Each row comes from the steps of one walk. Every step used is in the known rows, and no mark comes twice. Write the walk behind each row, first mark first.
Known rows:
D, T, X: [-0.68 -4.04 -0.02 -1.19  1.68 -1.36  1.07  1.19  1.15 -3.31 -1.53  0.93
 -4.53 -1.55  0.37 -1.27 -0.55  0.14 -1.37 -2.35]
D, T, C, H: [-2.05 -1.72 -1.47 -1.36  1.55 -2.95  0.29 -3.79 -1.39 -2.92 -1.00 -0.32
 -3.44 -1.78  1.93 -2.30 -1.28 -0.84 -0.70  0.51]
F, H, X, T, S: [-0.48 -0.47 -3.33 -0.95  4.22 -2.56 -1.02  2.19 -4.89  1.66 -0.62  0.14
  0.04 -0.48  1.46  0.21 -0.91  2.44  2.11  1.38]
D, T, F, H: [-5.26 -4.52 -2.36 -0.15  4.79 -3.15 -3.43 -1.06 -2.47 -4.04  1.91 -0.50
 -5.17 -1.87  3.26 -0.08 -1.38 -2.95 -1.14  1.17]
H, D, T: [-1.97 -1.27  0.90  1.29 -0.35 -0.06  0.92 -0.84 -0.11 -2.93  2.16  1.54
 -4.34 -1.58  0.39 -2.84  2.30  1.92 -1.02 -1.58]
C, H, X, T: [ 2.24  1.35 -1.41 -3.38 -1.80 -1.51  0.82 -0.35 -5.24 -0.17 -2.02 -0.02
  2.28  0.75  0.22 -0.47 -1.36  2.52  1.29  0.05]
F, H, D: [-3.52  1.26  0.26  1.90 -0.81 -0.31 -0.84  1.71 -2.47 -1.48  1.33  2.87
  0.64 -0.63  1.08 -2.12 -0.31  1.82 -2.57  0.13]
H, C: [ 0.16  0.59 -1.93  0.24 -2.38 -0.44 -0.69  0.77  0.27 -0.92  1.70  1.77
 -1.26 -2.68  0.26 -0.78  2.18 -0.14 -2.62 -0.47]
F, H, D, T, X: [-4.23 -2.73  0.13  0.24  0.79 -1.67  0.18  3.19 -1.50 -4.79  0.02  3.56
 -3.84 -1.99  1.41 -3.40 -0.63  1.97 -3.98 -2.33]
H, D, T, X: [-1.44 -2.10  0.14  0.30 -0.96  0.07  1.72  1.87  0.15 -4.37  0.03  3.00
 -4.83 -2.68 -0.40 -3.02  1.25  2.64 -2.09 -2.02]
C, H: [ 0.20  0.68 -1.23 -0.67 -2.36 -2.52  0.21 -1.71 -2.66 -1.08 -1.42  0.35
  1.60 -0.61  0.27 -0.24 -1.90  0.54  0.10 -0.14]
T, F, H: [-3.89 -1.50 -3.12  0.28  3.38 -1.65 -3.30  0.63 -2.66 -1.84  1.61  0.00
 -1.09 -1.13  2.19  0.73 -1.41 -2.09 -1.54  2.12]
X, T, S, H: [-2.14 -0.87 -2.80 -0.69  1.63 -2.47  0.73 -1.22 -4.04  2.41  0.45 -2.97
  0.09 -2.88  0.31  3.54  1.55  2.20  2.14  0.44]
S, H, X, T: [ 0.68 -0.48  0.89 -1.88 -0.29  3.24  0.72  0.87 -2.45  2.61 -0.60 -2.41
  2.08  0.01 -2.31  1.31  0.30  4.46  0.40  1.21]
C, H, X, T, S: [ 2.57  0.81 -4.58 -2.44  0.55 -3.44  0.68 -0.66 -6.08  1.03 -1.83  0.03
  0.53 -1.40  0.23  0.54 -0.79  3.31  3.47  0.66]
C, H, D, T, S: [-1.76 -0.61 -3.25  1.48 -0.68 -4.62  0.70 -2.38 -3.70 -3.76  0.79  2.28
 -4.52 -4.35  0.73 -1.96  1.35  2.30  1.67 -0.78]
D, T, X, H: [-2.50 -3.54  0.76 -1.77  0.62  0.01  0.55  2.37  1.50 -3.45 -1.06  0.91
 -3.11 -2.26  1.01 -2.49  0.12  1.05  1.76 -2.96]
F, H, D, T, S: [-4.15 -2.10 -2.19  2.34  3.64 -3.80 -0.96  0.41 -2.80 -2.90  1.61  2.53
 -4.28 -3.29  2.10 -2.19  0.90  1.99  0.20  0.01]
X, T: [-0.65  0.58 -0.89 -2.00  0.40 -1.85  0.83 -0.94 -3.28  0.57 -0.44 -1.63
  0.16  0.65  2.08  0.69  1.01  0.23 -0.36 -1.23]
F, H, D, T: [-4.61 -1.65  1.50  1.26  1.11 -1.26 -0.65  0.37 -2.20 -3.43  1.92  2.58
 -3.17 -0.85  2.05 -3.28  0.18  1.53 -2.27 -0.90]
D, T, C: [-1.96 -2.41  0.03 -0.78  3.92 -0.79 -0.34 -2.62  1.35 -1.37  0.66 -0.74
 -5.02 -0.75  1.66 -1.90  0.34 -1.08 -0.83  0.96]
X, T, C, H: [-1.61  1.76 -3.23 -3.38  0.20 -3.51  0.81 -3.57 -4.83 -0.32 -1.45 -1.28
  0.76 -0.53  3.37 -0.92 -1.01 -0.80 -1.63  0.55]
D, T, F: [-2.26 -3.55 -2.14 -0.47  3.53 -1.73 -1.52 -1.96 -0.66 -3.61  2.13 -1.20
 -6.12 -2.30  1.30  0.62  1.15 -2.06  0.40  0.40]

Write each row's walk:
[-3.65 -0.54  2.18  0.83 -1.50  2.47  0.38  1.18  0.04 -3.50  2.15  1.60
 -2.61 -2.16  0.64 -3.51  3.27  2.34  2.57 -1.58] -> X, H, D, T
[-1.75 -0.09 -3.72 -2.34  2.68 -1.59 -0.93 -1.54 -3.97 -1.41  1.71 -2.45
 -2.38 -0.94  3.21  1.97  1.61 -1.59 -0.04  0.66] -> X, T, F
[-2.55 -1.96 -1.91  1.00  1.33  0.07 -1.13 -1.18 -1.55 -4.92  3.68  1.01
 -6.82 -3.08  0.81 -1.09  3.00  0.24 -1.11  1.15] -> H, D, T, F
[-1.30  3.02 -1.45  0.48 -3.09  0.06  0.43 -1.78 -2.85 -2.07  0.05  2.56
 -0.30 -1.84  0.51 -3.06  0.21  1.39 -1.61  2.08] -> T, C, H, D
[-0.90 -3.20 -2.80  0.75  4.10 -3.77 -0.19 -1.62 -0.74 -1.26  0.35 -0.27
 -5.65 -2.79  0.77  0.03  1.01  0.38  2.83 -0.39] -> D, T, S
[ 1.23 -0.56 -3.21 -2.50  2.05  1.50 -1.31  0.24 -3.26 -0.38  1.22 -1.24
 -1.84 -0.45  0.19  0.85  0.83  0.42  0.90  2.08] -> H, X, T, F
[-2.58 -4.74 -1.77 -0.65  4.93  0.32 -3.19  0.69 -1.88 -3.36  1.63  0.71
 -4.53 -1.18  0.26 -0.72 -1.60 -0.50 -0.06  2.32] -> D, T, F, H, X
[-1.48  0.96 -1.90 -2.57  2.54 -1.32  0.45 -1.85 -2.18  0.71 -0.04 -1.63
 -0.90 -0.07  3.27 -0.52  0.79 -1.10 -1.27  0.64] -> X, T, C
[ 3.03  0.80 -0.65 -1.12 -2.20  0.60  0.03  0.20 -2.06 -0.24 -2.12  1.30
  1.93 -0.11 -2.16 -1.05 -2.17  2.82  1.12  1.20] -> C, H, X
[-2.94 -0.86 -0.99  1.81  0.85 -0.20  0.03  1.07 -0.63 -2.82  2.42  1.80
 -4.56 -4.11  1.32 -2.63  3.79  3.09  4.86 -1.05] -> X, H, D, T, S
[-2.30 -3.75 -3.56  1.15  0.92 -2.72 -0.82 -1.12 -0.05 -0.78  2.63 -0.82
 -4.97 -6.68 -0.80  0.91  3.33  1.80 -0.18  0.05] -> D, T, S, H, C
[ 2.05  0.85 -1.25 -1.35 -0.72  1.08 -0.18 -0.86 -1.56  0.17 -1.81  1.17
  1.11 -0.36 -1.45 -2.31 -2.49  2.17  0.41  3.20] -> T, C, H, X
[-1.95  0.47 -1.63  3.20 -1.03  0.63  0.34  0.47 -2.12  0.55  1.48  0.40
 -0.76 -4.69 -2.58  0.90  2.42  4.39  1.19  1.15] -> T, S, H, D
[ 2.52  0.46 -3.19 -1.47  2.96 -1.31  0.31  1.27 -3.28  2.20 -0.56 -0.16
 -0.76 -0.98 -0.04  0.56  1.23  2.78  3.99  1.00] -> H, X, T, S
[-1.83 -0.13 -5.00 -0.74 -0.27 -3.23 -0.21 -0.18 -3.75  1.47  1.46 -1.37
 -1.70 -5.47  0.63  2.49  3.65  2.25 -0.61 -0.21] -> X, T, S, H, C
[-2.93 -3.24  1.70  0.83 -1.87  1.40  1.62  1.57 -0.16 -3.23  0.08  1.28
 -3.65 -3.80 -2.55 -1.24  1.09  4.66 -2.33 -1.62] -> S, H, D, T, X
[-0.96 -0.56  0.14 -1.27 -1.82  1.69 -0.01  4.31  0.87 -1.71 -1.67  1.35
  0.55 -1.72 -0.17 -1.70 -0.13  1.60  2.03 -2.10] -> T, X, H
[ 1.99  0.48 -0.25 -2.58  0.73  1.00  0.73  1.28 -2.52  1.19 -0.86 -0.50
  1.17  1.15 -0.03  0.01  0.71  2.60  0.83  0.27] -> H, X, T
[-1.47 -1.46 -1.99  1.64  0.77 -0.57 -0.30 -0.51 -0.97  1.72  0.28 -1.84
 -0.25 -3.67 -1.98  2.46  0.70  2.36  2.64  1.40] -> T, S, H
[-1.79  1.21 -0.98 -0.41 -3.31  1.35 -1.36  2.69  0.75 -1.46  2.51  1.35
  0.73 -3.10  1.01 -1.90  2.65  0.83  0.43 -1.14] -> X, H, C
[-5.29 -3.45 -4.14 -0.16  2.76 -3.75 -3.53 -0.23 -2.15 -4.79  4.24  0.92
 -6.14 -4.17  3.43 -0.52  1.01 -2.44 -3.95  0.87] -> D, T, F, H, C
[-4.54  0.25 -2.47  1.88  0.57 -0.13 -2.71  1.31 -3.52 -3.52  3.17  2.07
 -1.67 -2.08  1.55 -0.62  0.54 -0.23 -1.99  1.85] -> T, F, H, D
[-1.51  1.15  0.74  0.26 -3.65  3.12  0.77  4.91 -0.02 -2.90 -0.33  3.76
  0.29 -2.50 -0.72 -3.53  1.54  3.39  0.99 -1.66] -> T, X, H, D
[-0.60 -1.68 -1.96 -2.17  1.06  2.58 -1.30  0.20 -3.64  0.98  1.62 -3.06
 -0.26 -1.80 -2.35  3.07  0.97  2.81  0.74  2.72] -> S, H, X, T, F
[-2.56 -0.15 -1.91  0.27 -1.21 -2.46 -1.99  1.85 -1.61 -1.42  1.99  2.44
  0.22 -2.16  1.82 -1.38  0.01 -0.19 -3.94  0.01] -> F, H, C
[-2.02 -0.29  0.13  0.20 -2.87 -2.12  0.94 -2.59 -2.82 -4.24  0.55  2.14
 -2.59 -2.09  0.69 -2.66  0.72  2.08 -1.21 -1.35] -> C, H, D, T
